Each row was made from one small tree. Brackets hold a mark, then the marks that hang from it, in the order of their numbers. Every link used is in the known rows. Write each row's tree.
(in the rows, 128 means zero)
Known rows:
[j_994 [j_924 [j_322 j_447] j_746]]: [172 135 143 123 102 139 132 119 115 132 116 126 115 131 138 140 134 126
 135 147 130 126 129  89 133 129 113 142  96 131 104 144 136 104  82]
[j_447 [j_322 [j_924 j_282 [j_746 j_170]] [j_942 j_445]]]: [136 144 104 126 161 175 128 145 118 104 110 109 144 126 138 104 152 124
 119  96 137 129 125 142 127 123 132 132 122 167 129 130 118 159 119]
[j_282 [j_924 j_322 [j_445 j_447] j_746 j_994]]: [141 146 130 155 113 203 123 105 101 136 123 129  70 106 134 174  91 129
 117 133 150 128 126 151 146 134 140 131 118 131 145 146 165 134 185]
[j_447 j_322]: [121 128 123 124 128 134 128 126 176 104 125 119 122 132  71 125 149 134
 141 146 109 137 130 112 104 142  98 109 108 117 105 134 114 122 110]
[j_128 [j_322 j_447 [j_924 j_994] j_942] j_579]: [125 135  84 117 131 111 143 117  93  99 112 119 210 106 166  58 135 122
 120 175 155 161 115 137 136  93 126 128 141 157 134 122 109 122  72]
[j_447 [j_322 j_942]]: [119 131 115 123 139 143 131 126 154 106 126 119 140 132  94 102 156 133
 136 138 115 139 126 125 101 142 105 114 114 131 121 128 114 133 103]
[j_255 [j_170 [j_23 [j_924 j_322]] j_98]]: [138 115 133 115 112 109 125 150 139 155 123 135 141 159 108 105 158 131
 138 131 130 128 131 132 106 113 109 142 129 125 137 125 120  61  64]
[j_579 j_128 [j_942 [j_445 [j_447 j_322] [j_924 j_255]]]]: [123 144 150 147 169  74 128 146 113 120 165 119  48 129 105 106 111 145
 117 134  95 116 136  62 106 150 105  89 132 123 136 147 111 120 186]
[j_942 [j_445 [j_924 j_282 j_322 j_746]]]: [146 138 152 147 149 166 128 131  93 123 129 124 100 107 139 162 123 129
 123 107 137 129 133 132 132 141 151 122 111 133 137 140 125 113 148]
[j_942 [j_445 [j_924 j_282 [j_322 j_447] [j_746 [j_170 j_255]]]]]: [134 147 143 144 145 173 126 124  86 130 113 128 121 116 141 132 123 132
 117  95 147 127 127 125 141 138 160 138 114 139 145 124 121 120 146]
[j_282 [j_924 [j_445 j_447]]]: [152 136 119 142 148 152 132 105 113 111 134 122 112 115 114 166 106 142
 122 144 117 136 125 114 121 130 106 126 128  95 145 141 118 100 155]
[j_447 [j_322 [j_924 j_579 j_746] j_942]]: [124 139  93 121 150 127 124 143 145 106 114 114 133 125 136 119 142 127
 127 106 121 132 127 127 121 123 117 125 120 158 108 137 127 171 134]
[j_994 [j_924 j_445]]: [154 118 132 119 131 120 135 116 128 112 135 123 139 122 134 156 146 127
 136 137 112 125 131 100 120 125 101 131 115  97 115 140 109 109  88]
[j_924 j_255 j_282 j_322 [j_579 j_942] j_746 j_994]: [ 90 140 165 132  96 151 108 129 148 162 138 131  30 105 132 168  52 108
 127 137 144 101 132 197 189 138 182 112 126 151  93 125 205 209 203]
[j_579 [j_128 j_322]]: [142 127 146 132 125 109 138 132 139 121 147 124 108 120 109 117 139 137
 137 170 116 135 129  64  95 126 114  99 140 121 115 136 107 134 109]
[j_942 j_445]: [128 118 154 128 153 153 125 131 125 115 143 122 135 123 118 149 136 133
 131 132  96 131 130 108 114 126 112 107 125 109 124 139  90  97 126]
[j_746 [j_170 [j_23 [j_924 [j_322 j_942] j_994]] j_98 j_255]]: [ 88 131 113 116 108 165 115 145  98 149 106 137 173 137 127  57 154 136
 122 103 161 124 127 122 139 124 146 158 145 145 176 105 128 110  75]
[j_255 [j_170 [j_23 [j_924 j_282 j_445 j_746]] j_98]]: [137 116 144 116 128 106 130 149 145 147 116 136 142 144 142 127 150 121
 136 112 136 121 130 164 119 113 131 154 139 125 137 117 125 103  76]
[j_924 [j_255 j_170] j_994]: [124 101 134 119 106 129 118 119 173 144 154 131 137 154  84 139 116 121
 134 142 113 121 125 170 120 122 102 110 135 108  96 134 137 116 148]
[j_128 j_579]: [126 120 134 114 129 106 129 120 123 109 129 121 143 103 123 117 119 134
 140 172 121 144 134 120 125 125 110 116 122 115 132 134 102  71  86]
[j_322 [j_924 [j_579 j_128] j_746 j_994] j_942]: [116 125 113 126 146 125 121 144  96 130 136 125 127 112 191 128 106 123
 119 111 133 120 126 136 129 107 128 125 150 159 120 141 145 198 169]
[j_924 [j_255 j_170] [j_322 j_447] j_445]: [136 130 146 124 100 124 136 104 167 158 141 131 121 147  98 157 116 115
 133 127 132 125 123 178 135 128 150 127 104 115 107 118 150 134 181]
[j_322 j_447 [j_942 [j_445 [j_924 j_282 j_994]]]]: [117 132 133 137 161 145 137 110  78 116 135 131 180 118 160 113 126 126
 116 128 133 138 117 158 121 128 131 132 128 123 144 116 116 141 137]
[j_924 j_282 j_322 [j_445 j_447] [j_746 [j_170 j_98]] j_994]: [ 96 143 160 154  83 252 120 113  89 146 102 138  68  86 154 137  98 120
 119 103 181 119 131 175 177 132 201 143 115 162 168 111 197 172 177]
[j_447 [j_322 [j_924 j_255 j_282 j_445]]]: [121 131 105 119 137 119 137 127 178  97 130 115 138 126  94 159 138 119
 133 118 133 128 126 163 130 132 132 124 117 123  99 123 139 174 162]
[j_128 [j_322 [j_924 j_282 j_445 j_994]] [j_579 j_942]]: [110 137 106 117 143 102 143 126 118  99 118 113 140  89 158  80 111 115
 122 174 152 146 124 151 154 100 139 113 145 149 128 127 124 137  86]
[j_924 j_579]: [116 120 136 122 132 117 116 125 146 124 135 127 111 114 115 157 109 136
 138 143  99 130 133 107 126 123 115 108 125 106 107 135 116 130 139]
[j_445 [j_447 j_322] [j_924 [j_255 [j_170 j_23]] j_579 j_746]]: [151 138  92 158 134  87 115 132 142 123 119 132  64 145 101 142 127 138
 119  86 118 127 137 105 131 146 132 124 113 141 134 140 139 120 187]
[j_994 [j_924 [j_255 [j_170 j_98]] j_322 j_445 [j_579 j_942]]]: [129 130 134 113 115  94 116 138 145 157 148 125  88 141 122 150 119 120
 131 124 115 107 134 125 146 113 127 127 115 124  96 131 144 123 128]
[j_98 [j_170 j_23 j_255]]: [118 116 114 132 115  94 137 121 153 129 125 137 168 164 124 109 147 129
 132 146 101 139 129  90 110 156 107 127 137 123 126 112 110 102  97]
[j_23 [j_924 j_445]]: [135 128 149 120 134 122 143 114 124 120 129 121 149 103 124 159 127 135
 133 126 129 128 127 138 126 128 105 121 127  89 133 142 110 100 133]
[j_170 [j_23 j_924] j_255]: [117 118 120 116 125  84 134 135 142 125 117 140 160 143 122 122 147 136
 133 121 130 125 128 110 122 142 123 148 143 105 148 117 106  98  94]

Which tree is each row?
[143 147  88 159 138 138 123 126 109 104  93 130  94 132 109  87 148 149
 115  84 136 136 135  67 126 157 130 139 112 147 172 135 122 104 136]
[j_445 [j_447 j_322] [j_924 [j_746 [j_170 j_23 j_255]]]]
[110 131 110 124 127 142 131 129 176 104 122 120 124 119 113 162 128 110
 129 107 146 121 124 189 144 132 144 129 122 140  96 127 159 204 175]
[j_447 [j_322 [j_924 j_255 j_282 j_445 j_746 j_994]]]
[135 129 130 130 121 109 144 126 127 116 140 127 135 120 131 117 126 127
 130 173 140 135 121 100 111 112 123 116 145 131 107 125 130 172 132]
[j_579 [j_128 [j_322 j_447 [j_924 j_282 j_994]]]]
[104 127 105 121 142 100 130 125  93 127 140 130 167 124 176 112 107 125
 118 138 132 129 118 137 123 102 117 129 145 140 115 123 138 197 176]
[j_322 j_447 [j_924 [j_579 j_128] j_994] j_942]
[ 68 112 131 111 108 109 125 149 136 128 116 152 177 129 134 118 143 128
 135 120 157 119 126 148 136 132 151 165 157 117 152  90 138 129  84]
[j_170 [j_23 [j_924 j_282 j_994]] j_98 j_255]
[130 123 139 139 156 166 130 122  85 112 141 125 140 121 144 116 133 140
 120 124 102 138 127  99 114 132 118 113 128 127 162 131 100  91 134]
[j_322 [j_942 [j_445 j_447]]]
[150 117 124 133 129  95 128 126 135 144 124 135 109 150 125 139 137 133
 128 120 114 126 132 129 116 117 110 127 130 111 144 132 113  79 126]
[j_255 [j_170 [j_23 [j_924 [j_445 j_447] j_579]]]]
[117 110 143 116 126 105 130 134 176 140 144 138 137 141 119 162 132 108
 138 114 132 116 129 202 137 125 170 146 140 110 124  95 145 156 135]
[j_924 [j_255 [j_170 j_23 j_98]] j_282 j_445]
[112 122 113 139 139 117 116 117 114 119 136 131 121 109 118 145 111 135
 126 127 125 133 132 128 124 128 111 111 126 105 121 142 129 136 158]
[j_445 [j_924 j_579 j_994]]
[118 126  98 117 166 118 132 128 107 113 132 119 163 110 176 138 123 124
 121 101 123 133 125 145 131 105 130 128 137 133 131 130 121 171 160]
[j_322 [j_924 j_445 j_579] j_942]
[119 129 129 123 132 140 143 111 125 112 111 131 159 107 179 153 103 108
 123 121 154 127 116 191 153 110 147 150 130 132 109 120 158 204 165]
[j_322 j_447 [j_924 j_282 j_445 j_746 j_994]]
[132 132 145 143 125 188 130 119  87 131 137 126 107 122 129 123 129 137
 123 132 124 138 130 108 122 138 137 111 107 141 158 134 128  90 145]
[j_924 [j_322 [j_942 [j_445 j_447]]]]
[142 112 140 113 121  97 117 156 177 148 131 134 130 159 118 127 138 117
 138 109 112 118 131 145 130 125 137 144 140 136 110 126 131 119 100]
[j_924 [j_255 [j_170 j_23 j_98]] j_746]
[ 94 113 134 112 111  99 121 153 138 133 134 139 171 134 114 124 147 125
 134 128 138 122 129 150 138 125 130 145 151 111 139 116 134 118  98]
[j_170 [j_23 [j_924 j_255 j_994]] j_98]
[145 124 161 121 121 134 130 125 160 123 135 126 110 114 123 174  98 118
 138 129 127 118 129 162 152 143 155 130 131 120 103 125 151 157 144]
[j_924 j_255 j_282 j_746]
[109 125 135 126 112 188 113 125 131 136 107 131 128 121 132  99 116 129
 125 111 137 120 126 129 142 128 129 132 137 141 129 132 134 145 118]
[j_924 [j_746 [j_170 j_255]] j_994]
[138 123 123 130 125 114 137 137 130 116 145 123 124 121 122 114 137 132
 131 163 129 134 126  81 101 112 110 104 147 131 111 141 119 152 126]
[j_579 [j_128 [j_322 [j_924 j_994]]]]
[132 122 136 118 128 116 127 150 116 157 125 136 164 162 134  94 162 128
 128 121 130 129 125 144 108 109 121 148 131 136 147 116 112  72  74]
[j_255 [j_170 [j_23 [j_924 [j_322 j_447 [j_942 j_445]]]] j_98]]
[134 107 135 125 107 124 114 137 175 154 135 137 114 158 119 137 122 109
 131 118 121 114 128 180 136 127 131 130 141 135 105 134 148 145 134]
[j_924 [j_255 [j_170 j_23]] j_746 j_994]
[161 124 123 112 117 121 115 149 126 131 123 123 144 142 130 118 152 123
 131 113 120 113 134  92 146 124 123 155 131 132 119 136 119 112  59]
[j_994 [j_924 j_255 [j_746 [j_170 j_23 j_98]]]]
[164 111 127 119 129  93 131 135 147 144 125 129 139 164 109 116 152 131
 135 137 114 129 130 131 100 117  88 129 132 109 130 138 102  61  76]
[j_255 [j_170 [j_23 j_924]]]
[111 154 120 131 110 156 112 129 103 164  92 137 109 130 168  93 116 125
 118  98 148 122 127 125 161 129 186 154 120 176 148 108 147 176 132]
[j_924 [j_322 j_447 j_942] j_579 [j_746 [j_170 j_23 j_255]]]
[126 127 120 134 100 103 142 119 132 142 120 135 162 159 121 118 145 133
 129 141 123 136 129  97 119 157 109 129 129 126 134 119 122  82 106]
[j_98 [j_170 [j_23 [j_924 j_322]] j_255]]
[109 145 168 146 149  98 124 133 121 138 137 130  13  93 175 151  73 133
 122 116 101 108 138  90 144 134 149 105 135 135 134 140 143 185 214]
[j_924 [j_445 j_447] [j_579 j_128 j_942] j_746]
[121 133 140 131 125  94 126 128 142 130 141 129 102 113 122 140 115 136
 136 163 110 131 128  76 116 116 127 102 136 120 101 127 114 164 145]
[j_924 [j_579 [j_128 [j_322 j_447]]]]
[125 128 126 136  97 107 144 117 131 141 120 137 158 152 124 128 138 130
 130 145 133 134 129 114 124 160 121 133 131 126 135 111 133  93 109]
[j_98 [j_170 [j_23 [j_924 j_282 j_322]] j_255]]
[166 119 122 122 103 111 130 124 146 148 142 129 113 157 113 161 152 115
 134 126 127 116 133 133 130 126 129 139 108 117 113 132 135 106 110]
[j_994 [j_924 [j_255 [j_170 j_23]] j_322 j_445]]
[139 129 124 147 169 152 131 121  67 107 140 125 143 118 148 112 135 144
 115 110 112 142 128  96 110 137 117 116 126 125 170 137  98  85 142]
[j_322 [j_942 [j_445 j_447 j_924]]]
[145 141 119 137 137 127 139 109  88 124 127 127 145 122 125 105 130 137
 124 131 142 146 126 118 114 142 121 129 103 122 143 134 129 107 127]
[j_445 [j_924 [j_322 j_447 j_942]]]
[120 123 109 119 127 138 119 132 135 130 109 132 149 147 109  76 149 137
 128 118 123 128 130  93 127 133 130 143 138 125 154 115 100 109  79]
[j_746 [j_170 j_23 j_255]]
[157 144 123 126 117 136 127 109 134 137 143 121 127 137  80 161  99 133
 127 164 131 132 121 136 133 134 114 131 118 106 109 135 139 107 153]
[j_282 [j_924 j_255 [j_322 j_447]]]
